Each row comes from the steps of one path. Every step used is in the known rows, and no mark comes twice. Write the path behind each row, first mark first.
Known rows:
kuluba/suba/folu: [ 44.7  -2.4 -34.6  43.2 -23.7  -0.1 -18.8 -21.7   1.6  26.0  30.3 -11.9
 -20.3  13.1 -21.4 -11.0 -29.8  17.5 -15.1  -9.3  12.4]
vove/fevem/folu: [  1.6  10.5 -40.7  -4.7   6.5  -6.2  -7.0 -32.2  28.0  39.3   8.1  -5.0
 -10.7  15.5   6.3 -50.0 -22.6  53.8 -17.8   7.4  -8.5]
suba/kuluba/fevem/folu: [  3.0  16.1 -21.2  36.8 -33.4  18.5  -7.0 -28.5  -0.4  36.4 -11.0   9.5
 -19.6   9.7  13.3 -46.5 -34.1   8.5   7.0 -26.5   8.3]
vove/fevem/folu/suba: [ 23.2  -1.7 -23.8  18.3 -10.3 -14.3  -1.0 -25.0  -0.4  28.4  12.9 -13.0
 -22.2 -22.3  16.4 -22.0   3.3  40.5  19.6  -1.7   1.8]
vove/kuluba/fevem/folu: [ 30.5  33.5  -4.3  17.6 -26.4  24.8  15.7 -21.8  11.9  32.7  -7.1   6.2
 -18.7   7.7  10.0 -41.3 -37.7   6.7   1.7 -13.9  -7.4]
vove/fevem: [ 13.8  13.2   7.6 -23.9  27.0 -24.6 -39.6 -31.8  -0.5  26.3  11.4   1.0
  18.8  19.1 -18.6 -53.7  -8.2  74.6 -13.8  13.0  -1.2]
fevem/kuluba: [ 21.4  44.9  -0.1 -22.1  -7.7  13.3  31.8 -36.0 -12.8 -16.7  14.1   7.3
  -3.0  -6.2   5.9 -25.7 -24.2  -5.1  19.3 -32.9  -8.5]
vove/fevem/kuluba/folu/suba: [ 35.5   2.3  10.5 -13.0   7.2  -3.9 -13.2  -0.1 -34.1  11.2   5.6  -5.3
 -22.6 -26.7  20.8   4.0   0.1  12.9  49.1  -8.9 -24.7]
kuluba/fevem/folu/suba: [ 44.4  14.3 -15.6  36.0 -33.8   6.6   7.4 -15.2  -9.4  29.1   1.2 -10.7
 -24.0 -21.5  11.7 -16.4 -11.6  28.3  32.7 -17.1  15.5]
kuluba/vove: [  4.4  52.9  18.9 -12.6   7.7  -7.1 -12.2 -23.2 -13.0  11.0  14.9   0.7
   0.5 -26.1 -13.9 -39.4 -11.8   0.9   9.8   1.7   3.4]
fevem/folu/kuluba: [ -5.0  22.0 -25.8  20.7 -45.2  15.3 -24.3 -34.5  39.6 -10.4   8.8  10.4
 -46.1  17.0  10.2 -34.8 -10.7 -15.1  -0.6 -28.5 -26.1]
kuluba/vove/fevem: [  6.1  22.4  35.4 -32.0  48.0 -28.2 -34.5 -21.0 -10.7  26.5  12.5   2.8
  28.2  -9.7 -19.1 -55.6  -4.0  45.5   0.2  20.8   4.7]
vopesuk/fevem/kuluba/suba: [ 37.3   2.0  16.0 -34.3   0.7   9.6  -2.6 -12.4   2.4  26.8   9.8   0.4
  15.0  -6.1 -10.6  -5.6 -23.9  18.8  32.1   2.9  -8.5]
suba/folu/vopesuk/fevem/kuluba: [ 21.6  18.0   4.5 -30.6  24.5  14.6   8.5 -15.4 -37.9  -7.8  13.2  23.3
  -4.3 -27.2  19.7  -2.4 -23.3 -18.5  20.5 -23.1 -26.4]
folu/suba/kuluba: [-11.0   5.9   6.0  41.7 -44.4 -11.3 -25.1 -43.3 -47.0   2.1   9.6   9.6
 -28.4 -31.3  17.6 -24.3  13.8 -17.3  36.8 -36.5   4.0]
vopesuk/folu/suba/kuluba: [  0.8  -1.9  -7.8  55.8 -36.0   0.1 -24.1 -48.0 -45.1   6.5   0.4   1.1
 -57.9 -47.2  28.3 -10.4  -2.1 -36.8  35.5 -26.8 -12.4]
suba/kuluba/folu/vopesuk: [ -9.5   9.3  -1.0  -6.3 -12.3   2.2 -85.7 -14.1 -60.5   3.5  -8.0  19.9
 -41.2  -3.5  10.4   1.5 -19.7 -23.1  23.0   8.5 -58.1]
vopesuk/fevem: [  3.1  29.5  -5.1 -36.6  14.0  -3.1 -26.8 -19.9   7.5  38.1   6.8   8.6
   1.4  -5.3  -1.6 -35.7  -9.0  53.7  -3.1   1.1 -12.4]
vopesuk/fevem/folu/kuluba/suba: [ 19.0 -15.4  -6.0   2.7 -33.1  10.4 -45.3 -13.1  44.3  28.4   6.2   1.6
 -20.8  14.6  -8.0 -13.7 -15.2   9.4  15.2   6.8 -20.7]
folu/vopesuk/fevem/kuluba: [ 14.8  26.7  18.3 -53.4  23.0  12.6   2.0 -18.4 -33.7  -7.5   5.1  23.7
   5.8 -25.7  15.3  -7.9 -19.2  -7.5  30.7 -11.6 -32.9]
suba/folu/vopesuk/fevem/kuluba/vove: [ 11.6  30.6  32.4 -30.1  42.0   8.0  11.0  -4.6 -43.7  -3.7  16.6  20.7
   4.6 -56.5  13.2 -11.3 -17.8 -48.1  29.8 -13.4 -13.8]
vove/fevem/kuluba/suba/folu/vopesuk: [ 46.2 -18.9   3.6   5.1  14.3  -5.1 -38.3 -15.9 -47.5  -1.1  20.5   7.4
  -1.7  -3.0 -11.9   6.8 -29.3  -3.9   9.4  10.3 -18.2]
suba/kuluba: [-26.5  20.3  -2.9  23.0 -35.5  -5.0 -32.7 -50.2 -26.7   5.1   6.6  16.1
 -19.6  -2.4   6.3 -44.1  -6.8 -10.1   7.0 -31.5  -2.8]
fevem/kuluba/vove: [  9.6  54.7  32.3 -26.8  16.9   6.2  27.2 -22.2 -23.4 -10.8  15.3   8.2
   6.8 -39.2   0.7 -30.0 -17.2 -34.3  31.1 -19.0  -0.4]

Write each row's path:
[ 45.8  -4.0  -8.8  15.8  -8.6   6.3 -27.7 -18.7 -47.4  -9.4  21.7   6.0
 -17.3  -7.8  -9.1  15.0 -33.8 -23.1  13.2  -1.2 -18.2] : fevem/kuluba/suba/folu/vopesuk
[  7.4  24.4 -37.0  -1.4 -18.8   6.0 -30.1 -31.7 -17.5   5.3   4.5   4.9
 -33.2  -1.7   5.7 -11.7 -29.0   3.9   0.1  12.2 -34.9] : fevem/folu/vopesuk
[ 42.0  -5.1 -17.5  23.7 -13.8  -2.1 -52.5 -19.2 -40.1   4.6  21.7   1.7
 -22.7   1.0 -19.0   8.1 -28.9  -1.8   0.7  12.6 -16.8] : kuluba/suba/folu/vopesuk
[  4.3  45.8  40.0 -47.6  36.8   5.6  22.3 -11.0 -19.6   6.2  10.9  15.3
  15.3 -48.5   8.8 -28.9 -12.5 -23.2  34.2 -13.1  -6.0] : vopesuk/fevem/kuluba/vove
[ 28.2  -6.3  14.6 -14.3  14.3   2.2 -44.4  -7.0 -31.3  26.5  12.1  17.9
 -10.0 -20.0   1.5   2.4 -16.7  -2.7   5.3  15.5 -35.9] : vove/kuluba/suba/folu/vopesuk/fevem
[-10.1  13.2 -18.9  -1.3 -24.7  15.9 -29.9 -23.6  44.1   6.5   4.7  17.1
 -37.5   7.9  17.7 -33.6  -5.6  -4.6   1.8 -22.8 -32.5] : vopesuk/fevem/folu/kuluba
[ 46.1  13.9 -23.2  37.0 -19.1   3.3  -7.2 -34.4 -22.4  12.4   6.7 -21.3
 -58.1 -46.3  14.1   4.5 -11.5   3.1  26.4  -1.9 -13.8] : vopesuk/folu/suba
[ 25.2  16.9 -24.3  22.1  -7.3  -1.4 -42.0 -27.3 -45.4  -8.3  21.3   9.2
 -29.1  -3.5  -6.2  -5.0 -25.5  -5.8 -10.0  -4.2 -19.8] : suba/folu/vopesuk
[ 40.3  -4.5  23.5 -38.8   4.9   8.5 -19.8  -9.9 -18.7  17.1   7.5   6.9
  13.4 -12.1  -9.4   7.2 -24.8   7.4  39.2  14.4 -21.7] : folu/vopesuk/fevem/kuluba/suba
[-23.8   5.2 -10.0   2.3  14.9  -9.8 -10.2 -28.7   5.8  36.5   4.4   6.3
  -7.6 -13.9  15.6 -54.2 -14.2   6.5   0.0   1.0  -4.3] : suba/kuluba/vove/fevem/folu
[ 49.0  -1.0 -25.3  32.6 -16.7  10.8  12.4 -20.5  -8.2   8.5  31.3  -6.1
 -14.5   1.7  -9.1  -3.4 -33.9  -8.4   1.6 -25.9   9.1] : fevem/kuluba/suba/folu
[ 23.9  -8.0 -11.8  19.8 -49.6  10.8 -41.0 -23.1  39.7  14.6  10.1  -3.9
 -27.6  22.5 -13.7 -14.4 -18.6   1.7  13.8   1.4 -16.6] : fevem/folu/kuluba/suba
[ 22.0  17.1 -39.0  31.0 -39.7   0.0  13.5 -28.5   0.6  18.2  13.3 -14.8
 -40.7 -28.3  19.7 -12.6  -2.3  16.7  23.5 -15.0   0.1] : fevem/folu/suba
[ 26.8  -8.9  -5.6 -14.0  16.9  -2.2 -54.8  -4.3 -25.7  32.9  13.0  11.8
  -7.9 -12.7  -5.8   1.4 -18.7  22.9   2.1  17.4 -22.8] : kuluba/suba/folu/vopesuk/fevem
[ 16.3  23.8 -10.4 -24.1  -1.7   2.7 -76.8  -6.7 -43.3   6.9  -3.1   7.9
 -36.2   4.6  -2.5   5.1 -26.0   7.4  13.1  23.7 -58.9] : kuluba/folu/vopesuk
[  4.6  30.5  20.3  24.9  -5.0   1.8 -26.2 -17.2  -3.9 -16.6  24.1  14.7
 -22.8 -21.3  -5.2 -32.8  -4.2 -48.0   5.6 -28.4  -2.1] : suba/folu/kuluba/vove
[ 31.3  -2.4  14.6   9.8 -41.7   1.7 -58.7 -23.1  21.7   4.2  12.2  -0.1
 -12.6  23.6 -29.0 -15.7 -10.0  10.5  17.3   3.0 -12.3] : folu/kuluba/suba
[ 49.0  42.2  52.0   3.9 -13.9  15.9 -10.9 -20.2 -21.1  19.2  -7.0  14.4
   9.2   8.8 -13.6 -43.6 -28.6  14.7  10.6 -12.9   0.6] : vove/kuluba/fevem
[ 42.1 -10.8   1.1  24.3 -33.7  13.6 -57.4 -27.3  21.8   9.6   4.3  -9.1
 -41.9   8.4 -18.3  -1.1 -26.4  -9.8  15.7  12.0 -27.7] : vopesuk/folu/kuluba/suba
[ 14.9  36.5   5.6 -17.2 -12.3  13.9 -31.8  -6.9 -10.5  21.1  -1.1   5.8
 -43.9   5.2  11.6 -14.5 -21.4 -10.6   6.6   1.7 -58.8] : vove/kuluba/folu
[ 13.6  14.9 -13.7  43.7 -33.8   7.6 -36.5 -31.1  11.9 -24.5  25.7  13.3
 -42.1  15.7  -2.5 -27.4  -6.8 -23.5 -12.0 -44.8 -10.6] : suba/folu/kuluba
[-18.3   0.7 -20.3  51.7 -52.0  -2.9  -7.2 -42.9 -28.0  11.3   6.2   6.1
 -43.8 -33.0  32.8 -23.7   5.0 -25.9  33.6 -37.8   0.0] : fevem/folu/suba/kuluba
